Each row was made from one small tree. Brackets hold a mark, then the marks that hang from it, in the order of their numbers. Every link used is in the known rows. Write each row's tree.
In the rows, 128 means zero.
Known rows
{Z845 {Z177 Z114} Z634}: [160 152 149  86 123 128 164 137 162 184 137  99 111 154 142 165 102 125
 121 114 129 139 124  96 134 139 108 155  96 121]
{Z177 {Z114 {Z760 Z574 Z793 {Z993 Z796}}}}: [123 119 107 122 117 138 116 195 131 114 107 138 124 106 124 103 132 109
  90 179 130 115 129 117 131 126 117 145 131 120]
{Z993 Z760 Z796}: [149 127 144 103 148 142 135  91 157 121 146 121 134 140 163 137 163 125
 140 110 114 143 106 143 117 108 136  98 130 147]
{Z903 Z989}: [114 132 176 110 126 114 107  25 165 136 140 135 145 148 116 161 119 133
 205  75 115 157 155 159 117 135 128 107 102 150]
{Z574 {Z760 Z114 {Z993 Z796}}}: [140 135 101 158 141 134 128 142 117 115 111 149 143 110 145 101 111 122
 124 139 132 115 115 119 123 118 140 112 139  98]
{Z845 {Z177 {Z114 Z760}} Z634}: [157 153 151  71 123 142 169 160 157 186 133 111 106 150 141 160  95 127
 102 126 139 135 112  89 131 144 105 165 106 127]
{Z796 {Z993 {Z760 Z574}}}: [135 129 122 116 158 130 128  74 141 114 165 119 129 134 161 150 163 119
 133 132 108 140  84 145 119 115 141 124 145 147]
{Z307 Z989}: [113 136 162  93 122 132 127  37 153 131 134 114 149 144 113 159 111 137
 201  73 115 135 153 149 113 125 134  99 111 135]
{Z903 {Z166 Z793} {Z989 Z307}}: [121  95 199 109 118 117 102  11 153 141 108 173 136 172  65 171 129 160
 252  15 102 170 183 184 135 156 129  72 118 168]
{Z114 Z177 {Z760 Z574 Z793 {Z993 Z796}}}: [134 131  80 157 113 133 125 188  68 102 114 129 115  97 125  82 129 128
  83 167 153 111 110 122 126 130 147 131 149 131]
{Z634 Z845}: [124 139 171 126 143 135 155  59 168 149 143 112 133 146 131 148 107 140
 160  97 117 152 167 128 133 111 104 125 115 147]
{Z634 {Z845 {Z177 {Z114 {Z760 Z574 Z793 {Z993 Z796}}}}}}: [144 128 117 108 112 141 154 201 125 142 129 111 116 112 132 116 115 125
  67 158 135 114 119  95 144 115 100 170 129 117]
{Z166 Z793 {Z903 {Z989 Z307}}}: [ 98 115 204 111 126 127 106  16 158 146 112 163 141 167  52 170 137 155
 236  19 101 158 180 181 132 172  89  80 121 162]
{Z166 Z793 Z903}: [109 131 182 143 143 133 129  31 156 142 109 147 130 170  76 143 150 145
 185  64 104 130 194 152 147 166  95 107 131 147]
{Z760 Z114 Z574 Z793 {Z993 Z796}}: [116 117  69 172 110 110 101 189 103  87 119 118 132  92 131  83 145 112
 101 176 127 102 126 124 138 124 145 131 128 102]
{Z177 {Z114 {Z760 Z574 Z793 Z993}}}: [105 117 118 120 118 129 115 184 133 119 109 141 120 112 118 116 124 111
  97 176 134 116 142 119 134 133 120 158 130 122]
{Z993 Z760}: [125 123 157 101 148 130 133  74 159 128 147 126 129 150 154 156 153 128
 150 106 118 144 125 143 121 116 137 113 132 149]
{Z845 Z177}: [146 148 160 108 122 126 141  65 152 152 145 115 121 152 140 156 128 134
 155 102 127 136 135 126 127 130 130 127 120 135]
{Z796 {Z993 Z760}}: [148 125 140 118 163 141 132  70 154 125 165 117 134 144 161 150 166 129
 152 110 112 148  88 141 113 111 131 113 133 150]
{Z574 {Z760 {Z993 Z796}}}: [148 134 113 153 144 147 129 101 130 110 112 148 139 122 150 104 122 125
 147 123 128 122 125 130 119 117 144  97 146 117]
{Z177 {Z114 {Z760 Z793}}}: [119 122 156 102 121 140 123 156 155 149 112 134 124 141 109 135 120 123
 121 146 129 129 150 119 122 135 103 148 117 132]
{Z885 {Z989 Z307}}: [112 124 180  82 123 144 118  51 175 142 142 139 143 137 111 165 103 155
 205  62 123 172 142 169  93 119 125  70 110 157]
{Z903 Z166}: [136 120 179 136 132 120 126  39 162 134 135 141 135 159 117 149 128 138
 191  83 110 146 181 161 142 133 146 100 120 149]
{Z574 {Z760 {Z114 Z177}}}: [131 156 123 143 136 119 141 125  93 149 112 147 132 133 125 137  84 134
 119 130 144 125 121 117 119 134 139 125 135 110]
{Z796 Z993}: [149 140 144 142 153 139 129  46 158 133 153 117 138 142 141 140 139 132
 176 107 113 149 120 138 115 119 121 109 122 146]
{Z177 Z114}: [130 142 168 103 134 127 134  90 180 153 123 131 134 143 124 157 116 120
 151 123 118 148 163 126 126 125 102 128 103 132]

Write each row's tree
[140 151  95 146 128 136 143 147  86 111 120 140 120  95 144 101 113 123
  92 155 154 126 106 122 123 126 142 122 148 137]	{Z114 Z177 {Z760 Z574 {Z993 Z796}}}
[129 114 108 111 128 132 112 137 124  98 140 113 123 132 146 121 174 118
 111 146 110 120 105 147 128 119 153 120 145 137]	{Z993 {Z760 Z574 Z793} Z796}
[101 123 194 130 134 120 108   9 154 143 113 153 142 170  59 157 144 147
 212  37  99 140 189 168 143 173  97 105 115 150]	{Z166 Z793 {Z903 Z989}}
[125 124 128 107 112 133 152 190 127 148 130 115 112 118 123 130 107 126
  76 155 138 115 132  97 147 122 101 182 129 118]	{Z634 {Z845 {Z177 {Z114 {Z760 Z574 Z793 Z993}}}}}
[136 133 125 101 143 132 131  95 143 107 148 125 128 129 163 140 160 113
 119 135 109 135 104 146 126 113 146 110 142 144]	{Z993 {Z760 Z574} Z796}
[124 114  83 165 116 125 103 142 113  81 122 119 129 107 133  86 157 115
 125 158 122 112 137 138 133 123 148 116 140 120]	{Z760 Z574 Z793 {Z993 Z796}}
[150 146  88 169 138 128 139 163  80 123 108 146 138 105 142  98  98 130
 104 141 150 118 102 111 119 121 144 114 138  99]	{Z574 {Z760 {Z114 Z177} {Z993 Z796}}}
[106 127  69 179 108  95 111 195  64 104 117 121 123  95 115  97 124 122
  88 173 149 108 128 117 136 135 150 146 130 103]	{Z760 {Z114 Z177} Z574 Z793 Z993}
[135 111 115 149 123 152 114 157 127 105 119 129 125 115 133  86 146 130
 127 139 136 114 130 127 121 123 131 115 134 134]	{Z114 {Z760 Z793 {Z993 Z796}}}
[108 108 103 172 118 113 103 168 121 110 121 121 134 111 121  98 139 125
 131 144 135 113 149 122 133 127 132 132 115 106]	{Z760 Z114 Z793 Z993}
[106 133 122 133 133 133 127 109 134 106 126 148 122 107 141 121 121 117
 125 152 136 124 137 133 129 129 140 131 148 140]	{Z114 {Z760 Z574 Z993}}
[110 106 129 117 129 116 114 157 132 123 140 116 127 140 136 135 157 128
 117 135 123 122 118 132 128 125 139 135 124 125]	{Z993 {Z760 Z114 Z793}}
[144 127  72 179 124 127 122 203  61 114 102 136 134 107 125  80 114 133
  93 152 150 102 103 111 122 127 148 122 139  91]	{Z574 {Z760 {Z114 Z177} Z793 {Z993 Z796}}}
[114 128  90 156 114 125 124 175  70 109 114 133 111 105 119 100 122 129
  90 165 157 112 123 122 128 138 148 142 150 132]	{Z114 Z177 {Z760 Z574 Z793 Z993}}
[154 122 133 109 118 150 158 197 135 153 130 108 120 121 131 113 118 134
  83 137 137 121 122  93 139 111  90 162 117 120]	{Z634 {Z845 {Z177 {Z114 {Z760 Z793 {Z993 Z796}}}}}}
[114 143 114 114 136 101 139 139  97 127 141 128 122 121 147 152 126 120
  87 151 135 132  98 127 130 126 149 142 136 128]	{Z993 {Z760 {Z114 Z177} Z574}}
[142 107 126 129 149 139 115 106 139 118 160 107 130 146 146 132 178 134
 143 118 113 133  90 140 115 115 137 120 137 144]	{Z796 {Z993 {Z760 Z793}}}
[136 130 163  90 116 143 159 166 146 175 133 107 116 145 118 146 103 138
  98 128 133 127 138  96 139 124  87 174 113 129]	{Z634 {Z845 {Z177 {Z114 {Z760 Z793}}}}}
[128 131  56 182 108 104 114 212  60  96 118 116 126  88 125  82 132 120
  77 177 145 107 112 115 135 127 148 135 130 100]	{Z760 {Z114 Z177} Z574 Z793 {Z993 Z796}}
[151 127 119 101 112 141 152 216 135 163 124 106 103 133 134 127 111 127
  88 141 147 115 110  87 136 143 113 170 111 114]	{Z845 {Z177 {Z114 {Z760 Z793 Z993}}} Z634}
[102 120 206 106 120 123 105  32 165 144 140 144 153 148  83 178 118 143
 233  38 108 165 160 188 122 157 102  80 111 159]	{Z166 {Z903 {Z989 Z307}}}
[132 115  84 170 127 132 110 183 100 105 104 139 138 113 131  84 126 125
 115 150 132 100 117 118 124 124 145 120 140  92]	{Z574 {Z760 Z114 Z793 {Z993 Z796}}}
[138 134 109 161 134 123 126 137 139 112 128 127 143 102 148 100 130 122
 135 134 129 129 130 121 128 112 128 109 111 113]	{Z760 Z114 {Z993 Z796}}
[119 109 107 164 130 136 110 130 111 107 107 143 131 132 125 103 129 131
 146 131 134 109 140 131 123 128 149 117 151 112]	{Z574 {Z760 Z793 Z993}}
[106 140  95 153 106  95 116 166  77 124 119 116 119 119 107 123 112 125
  95 164 139 115 133 121 133 143 146 150 125 114]	{Z760 {Z114 Z177} Z574 Z793}
[132 150 159  79 123 135 171 135 149 172 139 120 113 132 132 163  91 127
  89 141 130 134 131 101 143 122  94 177 123 133]	{Z634 {Z845 {Z177 {Z114 {Z760 Z574}}}}}
[145 120 104 142 145 122 125 161  95 130 154 105 129 133 139 128 157 136
 104 134 131 130  70 123 115 120 135 135 127 127]	{Z796 {Z993 {Z760 {Z114 Z177} Z793}}}
[122 115  96 117 124 117 111 177 113 102 138 115 126 120 145 118 162 113
  88 163 114 111  96 134 132 122 149 134 138 120]	{Z993 {Z760 Z114 Z574 Z793} Z796}
[139 148 100 116 136 114 143 157  95 121 141 123 126 112 156 132 133 118
  77 153 132 129  82 127 125 117 148 128 135 126]	{Z993 {Z760 {Z114 Z177} Z574} Z796}
[130 144  99 166 137 119 138 150  83 129 108 150 134 112 135 114  89 131
 112 137 154 119 117 112 122 128 145 124 140 100]	{Z574 {Z760 {Z114 Z177} Z993}}
[130 140 140  98 124 134 168 156 140 155 135 124 116 115 138 145  95 124
  84 147 137 128 129  96 145 117  99 176 127 125]	{Z634 {Z845 {Z177 {Z114 {Z760 Z574 Z993}}}}}
[ 96 113 110 117 124 106 110 161 117 110 139 121 122 128 136 138 152 115
  98 160 120 114 115 133 134 130 152 147 139 121]	{Z993 {Z760 Z114 Z574 Z793}}
[116 112 136 121 122 139 119 179 147 134 111 138 125 121 118 115 126 121
 114 155 137 123 147 115 127 130 108 146 120 124]	{Z177 {Z114 {Z760 Z793 Z993}}}
